Known rows, with every way that one mark hangs from another
j984[j69 j411[j212 j573]]: [-34.2  -3.7 -14.9  -7.0 -10.2  15.2   8.6 -10.9 -18.5  -0.1   8.4  10.9
 -16.6   5.9 -37.4  -1.5  17.6   7.4  18.0 -35.7   8.2  15.6 -19.4 -28.5
  -5.8]
j411[j212 j573[j677[j984]]]: [ 14.1  15.3   4.9   6.1 -11.5   6.7   2.0  10.6   5.8  -4.4 -21.6   5.6
  15.7   1.9   1.9   1.1 -14.0  -2.4  -1.9  -1.5 -41.8  -7.3 -19.4   2.8
 -29.4]
j484[j984[j69 j411[j212 j573]]]: [-14.7  -8.0 -21.2 -15.2  -8.7  -1.0 -11.6  -5.3 -18.3   2.1   8.2  24.7
 -21.6  11.0 -27.1   6.2  -3.8  -8.0  14.5 -36.1 -12.9  13.2 -23.3 -24.7
 -31.6]
j212[j411[j573]]: [ 15.1 -25.1  11.6  -7.5  14.5  -4.7  -1.0 -10.2  24.2  -3.1  -5.4  -9.8
 -11.4 -13.2   7.1  10.8   6.3   5.7 -34.4  -1.1 -12.3   7.3   1.3  -0.8
  13.0]
j411[j212 j573[j677] j984[j69]]: [-25.7  17.6  -1.4 -13.9  -7.7   1.7  12.4  -7.1   0.9   5.3   0.3  19.3
 -15.3   6.6  -1.6   0.5   8.0  -3.5  29.1 -40.0 -26.7 -29.8 -17.1   4.3
 -33.7]
j127[j984[j69 j411[j212 j573]]]: [-31.5  -0.6  -8.3  -7.9   3.4  23.2  -4.9  -7.1 -25.7   2.5  19.6  19.4
  -0.9  13.5 -40.7 -15.3   9.0   1.3  16.3 -28.2   7.4 -15.4 -28.9  -8.6
  -7.8]
j984[j411[j573]]: [  3.5 -25.9 -14.6  11.8   6.3   7.0   3.3  -7.7  -2.2  -2.7 -13.0   0.3
   2.8  -4.1  -8.5  -6.5   8.2  10.7 -27.9  11.9  -0.2  17.4  -7.4  -3.3
  24.4]
j127[j984[j411]]: [ 22.6 -20.5   4.6  12.7  19.2   3.8 -16.5   6.2  -7.8  -2.9   2.5   0.2
  32.6  14.1  13.0 -21.5 -13.4   7.9 -23.0  37.5  23.0 -12.5  17.9  22.9
  29.2]
j573[j411[j212]]: [ 18.1  -8.0   6.5  -6.2   9.8  -1.3 -15.3   3.7   7.0 -13.2  -2.9  40.4
  10.7 -14.5  26.1   0.4  -3.2   4.1   0.1 -12.0   4.2  20.2  22.3   0.3
  -5.5]
j484[j984[j69]]: [ 37.7 -19.4 -15.1 -18.5   3.5 -23.3 -22.4  13.7  -1.7  -0.3  -1.6   7.6
   4.0  12.7  34.6  -6.8 -32.1 -12.1   5.1   7.4  -1.6   2.7  49.5   9.9
  -1.6]
j291[j984[j69 j411[j212 j573[j677]]]]: [-31.2  13.4  38.7  12.4  -4.2  16.3   5.6   3.2 -25.0  -2.9  33.3   4.2
 -17.8   4.7 -22.4  19.1   6.3   2.5  16.1 -24.0  -1.9  14.3 -40.8  -6.2
 -25.7]
j411[j573 j984[j69]]: [ -2.1 -15.4 -25.3  -9.6  -1.9   2.0   0.1  -1.9  12.4  13.1  -3.9   9.2
 -17.3   2.6  -8.0 -10.1   0.7  -8.0  14.0  -9.1  -5.5 -30.6   4.1  13.9
   5.9]
j484[j984[j69 j411[j212 j573[j677]]]]: [-22.3   9.9   5.1 -14.4  -3.9  -8.6   8.5  -3.7 -21.3  -7.9  12.3   8.4
  -7.6  11.6  -5.6  15.9  -7.6  -3.9  10.7 -34.7 -30.1  17.9 -25.7 -17.8
 -49.6]
j212[j411[j984]]: [ 22.7 -19.2  10.9   1.1  14.8 -18.5 -14.9   4.7  30.0   9.8   4.9  -6.5
  -6.5  -3.0  25.8   9.7  -4.6  -0.1 -17.6   9.2  14.8 -27.8  20.6  28.8
  22.6]
j69[j984[j411[j212 j573[j677]]]]: [-23.7  27.6  16.0   3.4  -7.4  -6.4  21.8 -24.1   3.6   2.9 -18.6  -4.4
 -23.0 -16.0 -14.8  16.8  33.2  18.2  -5.6 -10.7 -25.6   6.7 -19.5 -27.9
  -9.7]
j984[j69 j411[j573]]: [-18.9 -18.2 -16.5  -2.7  -3.2  15.8   7.8  -7.8 -12.1   1.2  10.2 -14.9
  -5.0  -2.2 -21.9  -8.1   7.7   7.2  -2.4  -2.7  17.5  17.8  -0.3 -15.6
  21.2]
j677[j573 j984]: [ 51.7   3.1 -38.5  20.4   6.0 -19.6 -19.6  32.4  18.5 -13.4 -26.3 -22.2
  18.3  12.5   8.3 -16.9 -46.6 -24.1   0.3  57.6   3.4   0.0  39.2  30.2
  18.5]
j127[j984]: [ 47.2 -23.5  -2.0   3.3  18.3  -5.9 -22.9   6.5   3.2   3.8 -15.0  12.1
  36.2  14.0  30.8 -28.3 -21.4   2.1 -19.3  27.4  -2.4 -25.6  35.8  33.3
  24.3]
j484[j984]: [ 60.6 -29.2 -15.1  -3.4  11.6 -29.7 -28.8  13.6   9.8  -1.2 -24.1  21.5
  15.3  10.4  43.1  -8.0 -34.5 -11.9 -20.2  24.8 -22.8   1.3  46.2  18.7
   2.9]
j484[j984[j69 j411]]: [ 17.3 -18.1 -13.2  -3.8   2.8 -15.2 -17.7  12.9 -13.0  -2.1  12.3  -8.1
   2.2  15.8  15.7  -2.3 -24.8  -4.7   1.8  14.2  18.3  16.4  27.8   3.4
   4.1]
j984[j411]: [ 19.3 -24.5  -8.1  12.6   7.8  -4.2  -8.4   2.8  -2.9  -3.8  -7.6  -7.7
  15.9   3.7  15.9  -9.0  -4.5  14.0 -21.3  24.7  26.0  18.4  27.9   6.4
  36.6]
j484[j984[j69 j411[j573]]]: [  1.1 -19.9 -22.3 -12.6  -2.8  -3.7  -6.4  -0.6 -11.1   0.0   9.4  -2.5
  -9.4   8.1  -9.8  -1.3 -12.7 -10.9  -1.9  -3.4  -7.5  17.8  -6.6  -9.7
  -8.0]
j455[j69[j984[j411[j212 j573[j677]]]]]: [-27.3  37.1  13.4  15.2  -7.7  -4.5  29.0 -32.1   5.7  16.7 -26.5  -3.3
 -14.0 -14.5 -13.5   6.2  42.8 -11.2  -5.9 -10.2 -19.7  -5.6 -10.2 -20.2
   8.3]
j127[j984[j69 j411[j212]]]: [-15.0   1.9   1.8  -6.5   6.4  14.8 -12.3   0.1 -29.0   0.4  27.4  12.1
  11.9  22.5 -17.8 -16.3  -1.8   6.5  19.6 -10.1  33.4 -15.4   3.6   1.7
   3.7]

Rows
[ 10.9  13.9   4.3  -3.9 -11.6   7.5  10.3  15.6   2.8  -1.4  -3.3 -32.7
  16.7   0.5   7.2  -3.3 -18.5  -5.3   5.9  17.6 -18.4  -6.2   2.5   6.7
 -13.5]
j411[j573[j677[j984[j69]]]]
[ -4.5  -5.8   8.6   9.3   7.6   1.8  15.7  -6.6  -0.4  -9.5  -8.3 -13.4
  17.4  -1.6  13.7   0.6   6.1  18.9 -30.1  18.6 -11.2  21.8 -10.8   0.1
   5.8]
j984[j411[j573[j677]]]
[ 10.5  -6.7  35.3  -7.4  14.5 -12.1  16.6  -6.7  23.5  -9.1  -5.4 -24.4
   2.5 -12.7  26.3  22.6   5.7  14.1 -36.9   3.0 -25.0   9.1   0.8   4.7
  -2.8]
j212[j411[j573[j677]]]
[-15.0  27.8  21.4 -14.4   0.5  -5.2   7.3   8.5   6.2  -4.9  23.2  21.2
  -1.3  -8.7  31.8   7.3  -2.1  -1.0  33.1 -20.3  11.9  -8.0   6.4  16.0
 -35.1]
j573[j411[j212 j984[j69]] j677]
[ -5.9  24.4   1.7  -7.6 -18.5  10.8   7.9  10.3  -6.8  -2.7  -0.9  -8.7
   4.9   6.4 -10.3   0.6  -9.0  -8.9  23.2 -17.1 -24.6  -5.8 -16.7  -9.4
 -35.0]
j411[j212 j573[j677[j984[j69]]]]
[ 21.2  23.6  25.3  -4.6  -2.1   0.4   3.1  29.8  11.8 -12.8  18.1 -29.7
  34.2 -13.3  44.0   2.7 -31.1  -3.6   7.1  34.4  24.9  17.0  24.0  18.6
 -14.6]
j573[j411 j677[j984[j69]]]
[-13.3 -13.2 -14.5   5.1  -2.8   9.2  -0.3 -11.3  -9.7  -3.4 -10.1  24.8
  -6.9  -1.4 -27.6  -2.6  14.2   7.9  -7.1 -24.2  -5.4  14.4 -21.3 -18.7
  -0.2]
j984[j411[j212 j573]]
[ -9.7 -14.0   3.6 -11.7   5.4  -4.6   2.2  -4.7  21.9  14.5  18.5 -14.0
 -31.1  -8.1  -9.1  13.3  10.5  -5.5   1.7 -19.3   5.3 -23.2  -9.9   7.5
   2.7]
j212[j411[j573 j984[j69]]]
[-14.9   3.0  38.8  14.5  -3.6  13.3  10.7  10.1 -15.3  -4.5  33.1 -17.0
  -5.7   1.7  -1.4  11.9   0.2   5.2  -4.7   9.4   5.6  13.6 -23.0   5.2
  -5.3]
j291[j984[j69 j411[j573[j677]]]]
[ 14.2   7.9  -1.5  23.5   0.6 -13.4   6.0 -16.8  12.3  24.9 -28.3 -18.7
   0.6 -16.4   9.9  -6.8  22.2  -9.8 -13.0  35.0  23.4  -6.4  44.7   3.5
  60.8]
j455[j69[j984[j411]]]
[ -9.2 -15.5  10.7  16.8  -2.5  16.2 -10.2   4.9 -12.8   2.7  28.5  -0.1
 -18.2   1.8 -22.3   2.2  -0.6  -2.8  -1.4   4.9  19.1  12.9 -22.4  -0.1
  12.4]
j291[j984[j69 j411[j573]]]
[  9.0  -3.2  -2.6 -13.7   7.6  -7.0  -6.5  12.1  16.6   3.2  19.7  11.3
   1.1 -12.1  33.5  -4.3 -10.5  -4.4  15.6   5.2  29.8  -9.4  29.0  24.2
   3.5]
j573[j411[j984[j69]]]
[ -3.6  -5.3  -9.6   6.1  -5.2  -7.5   7.4 -21.8  14.1  12.9 -23.6 -18.5
 -21.4 -20.9 -16.2   4.3  25.6   9.9 -21.4  16.7  -4.2   5.3  -3.9 -15.3
  31.8]
j69[j984[j411[j573]]]
[ -5.3  16.9  -2.0  19.5  -7.5 -11.3   1.8 -19.6   5.6  21.8 -28.4   6.0
 -13.2  -6.9 -11.4  -4.2  31.5  -9.2   1.5   3.5  19.0 -12.4  29.5 -10.6
  41.9]
j455[j69[j984[j411[j212]]]]
[-39.6  17.4   7.4  -8.8  -8.8  10.8  23.3 -10.2 -20.4  -4.4  13.5  -1.5
  -7.9   3.6 -18.3   7.4  17.9  15.4  12.3 -31.7  -3.4  16.5 -20.9 -25.1
 -19.9]
j984[j69 j411[j212 j573[j677]]]
[  6.5  33.5  27.8  -9.8  -8.1   4.8  -1.4  25.6  -0.7 -15.3  20.8  -5.8
  19.5  -8.9  26.6   5.5 -21.5  -2.9  24.9   0.2  13.5  12.6   7.3   2.5
 -38.7]
j573[j411[j212] j677[j984[j69]]]
[-17.4   3.8 -10.4   1.9 -11.5  -4.2   6.4 -25.8   8.5   9.3 -23.3   8.1
 -35.1 -15.1 -35.1   9.7  34.0   7.2  -1.9 -15.0 -14.2   4.2 -16.9 -29.2
   9.3]
j69[j984[j411[j212 j573]]]
[ 24.0  21.1 -23.4   0.7   3.9  -9.2 -12.7  32.7  18.6 -22.2  13.4 -25.7
  14.5  -8.8  13.7  -8.4 -45.8 -26.1  24.0  46.6  31.7  20.7  37.1  21.6
   0.3]
j677[j573[j411] j984[j69]]
[-18.4  -1.3  -9.6  -5.6  -7.5   6.2  -3.0   0.0 -21.2  -1.9  14.6   7.6
  -5.0  12.2 -14.8  -3.1   7.8  12.2  21.1 -20.0  35.1  14.7  15.0 -16.4
   8.9]
j984[j69 j411[j212]]
[ -8.5  15.1  15.1   5.8   1.1  -7.9  26.0 -19.9  16.7   4.4 -22.6 -34.1
 -12.0 -18.5   4.1  11.7  24.1  17.1 -24.4  20.3 -18.9   8.9  -5.2 -10.0
  13.7]
j69[j984[j411[j573[j677]]]]
[-18.1   6.4  28.0 -16.1   5.6  -6.7  17.6  -3.9  21.6   8.1  17.9 -28.7
 -18.3  -6.3  14.1  22.0   6.7   4.4  -2.2 -14.6  -7.0 -25.6 -13.7  11.1
 -12.5]
j212[j411[j573[j677] j984[j69]]]
[-17.8   6.7   9.3   7.4   0.2   5.3  18.3 -10.9 -11.2 -12.2  -8.4   8.4
   4.8   3.8  -5.9   6.8  14.5  18.5 -13.2 -15.9 -19.7  17.6 -23.4 -14.7
 -17.3]
j984[j411[j212 j573[j677]]]
[-18.7  -3.3 -26.5 -14.9 -13.2   4.8  -2.8  -4.9   1.7  13.0  -3.8  32.0
 -26.4   6.4 -25.5  -6.7  10.2 -11.7  33.2 -45.3 -13.0 -32.3 -13.2   1.9
 -16.9]
j411[j212 j573 j984[j69]]
[ 14.4   0.0  -2.4  -3.6   6.5  -5.9 -17.6   9.9  18.1  -1.4   1.7  48.1
   1.3 -11.4  23.1   0.1  -2.4  -6.5   9.5 -14.7   8.0 -14.5   6.8  18.0
 -13.4]
j573[j411[j212 j984]]
[-21.4   5.6 -19.6   3.9 -22.8  20.9  -2.8   5.9 -13.9   2.4  11.8  -6.3
  -7.5   4.5 -50.8  -0.6  -4.1  -8.9  22.9 -16.2  16.3   3.7 -32.9 -23.5
  -9.7]
j677[j984[j69 j411[j212 j573]]]
[  7.0 -20.0 -20.3   1.2   2.0  -9.5 -17.3  -5.1 -10.8  -3.8 -12.1  36.8
  -8.3   6.4 -16.0   1.9 -10.0  -8.4  -8.8 -21.5 -29.8  12.8 -28.6 -16.7
 -26.5]
j484[j984[j411[j212 j573]]]
[ 32.3   5.3   4.0  11.3  -1.5  -1.6   2.3  12.5  12.1  -6.1 -23.9 -20.5
  26.9  -1.1  21.0  -2.2 -24.0  -4.0 -21.2  32.2 -35.8  -7.2  -4.3  15.9
  -8.9]
j411[j573[j677[j984]]]
[ 24.0  15.4   8.6   1.8  -8.6  -1.5   0.5  23.2   0.6  -3.7   2.2 -36.0
  28.9   9.1  32.8  -3.7 -31.4  -1.1  11.4  34.3  11.2  -7.2  34.3  20.5
   0.8]
j573[j677[j984[j69]]]
[  3.3 -12.2  -0.8  -3.9  11.1  12.6 -10.3   4.8 -18.6   2.3  20.6 -11.4
  24.5  14.4   2.5 -22.8 -10.0   7.2   3.0  22.8  39.0 -13.5  20.8  16.8
  24.2]
j127[j984[j69 j411]]
[ 22.2   8.3  26.6   0.5  17.7 -15.8   5.0  14.1  24.4  -7.5   1.3   7.8
  25.6 -16.7  66.1   2.3 -16.5   5.5  -8.9  25.1   3.1  -7.8  21.6  37.1
  -9.4]
j573[j411[j984] j677]
[-20.3  16.1  -8.9  17.7  -9.5   1.7  10.9 -29.8   6.0  26.1 -31.1   9.5
 -24.0 -17.1 -35.2  -2.3  43.6 -13.1  -3.4 -16.2  -7.4 -13.4  -8.1 -23.1
  23.8]
j455[j69[j984[j411[j212 j573]]]]
[-15.4   8.6  15.9   4.3  15.0  15.4   6.1  -8.5 -21.4  -6.6   3.6  14.8
  19.3  12.2  -6.9  -8.9   3.3   9.5 -14.4  -9.3 -22.3  -8.9 -39.2   3.9
 -20.6]
j127[j984[j411[j212 j573[j677]]]]
[  1.9  -2.1 -19.0  17.6 -15.5  15.3 -10.4   6.2  -7.1  -3.3  -8.5   2.9
   2.2   0.3 -38.9  -1.1  -4.8  -7.5  -3.4  -4.6  -0.4   2.2 -37.9 -11.5
  -4.0]
j677[j984[j411[j212 j573]]]
[-13.4 -12.7  -7.1  -6.6   9.1  19.9   0.0  -5.2 -16.4   2.9  18.4  -6.6
  13.2   7.9 -22.3 -18.3   3.6   0.0  -4.3   7.2  13.5 -12.2 -14.8   4.0
  15.1]
j127[j984[j69 j411[j573]]]
[ -2.3   9.0   0.0   4.9  -8.9 -14.7  -5.0 -13.7   6.0   9.6 -17.8   0.8
 -21.7  -6.6 -10.7   6.8  23.0  12.3   2.3   1.6  10.1   3.8  16.5 -18.5
  22.7]
j69[j984[j411[j212]]]
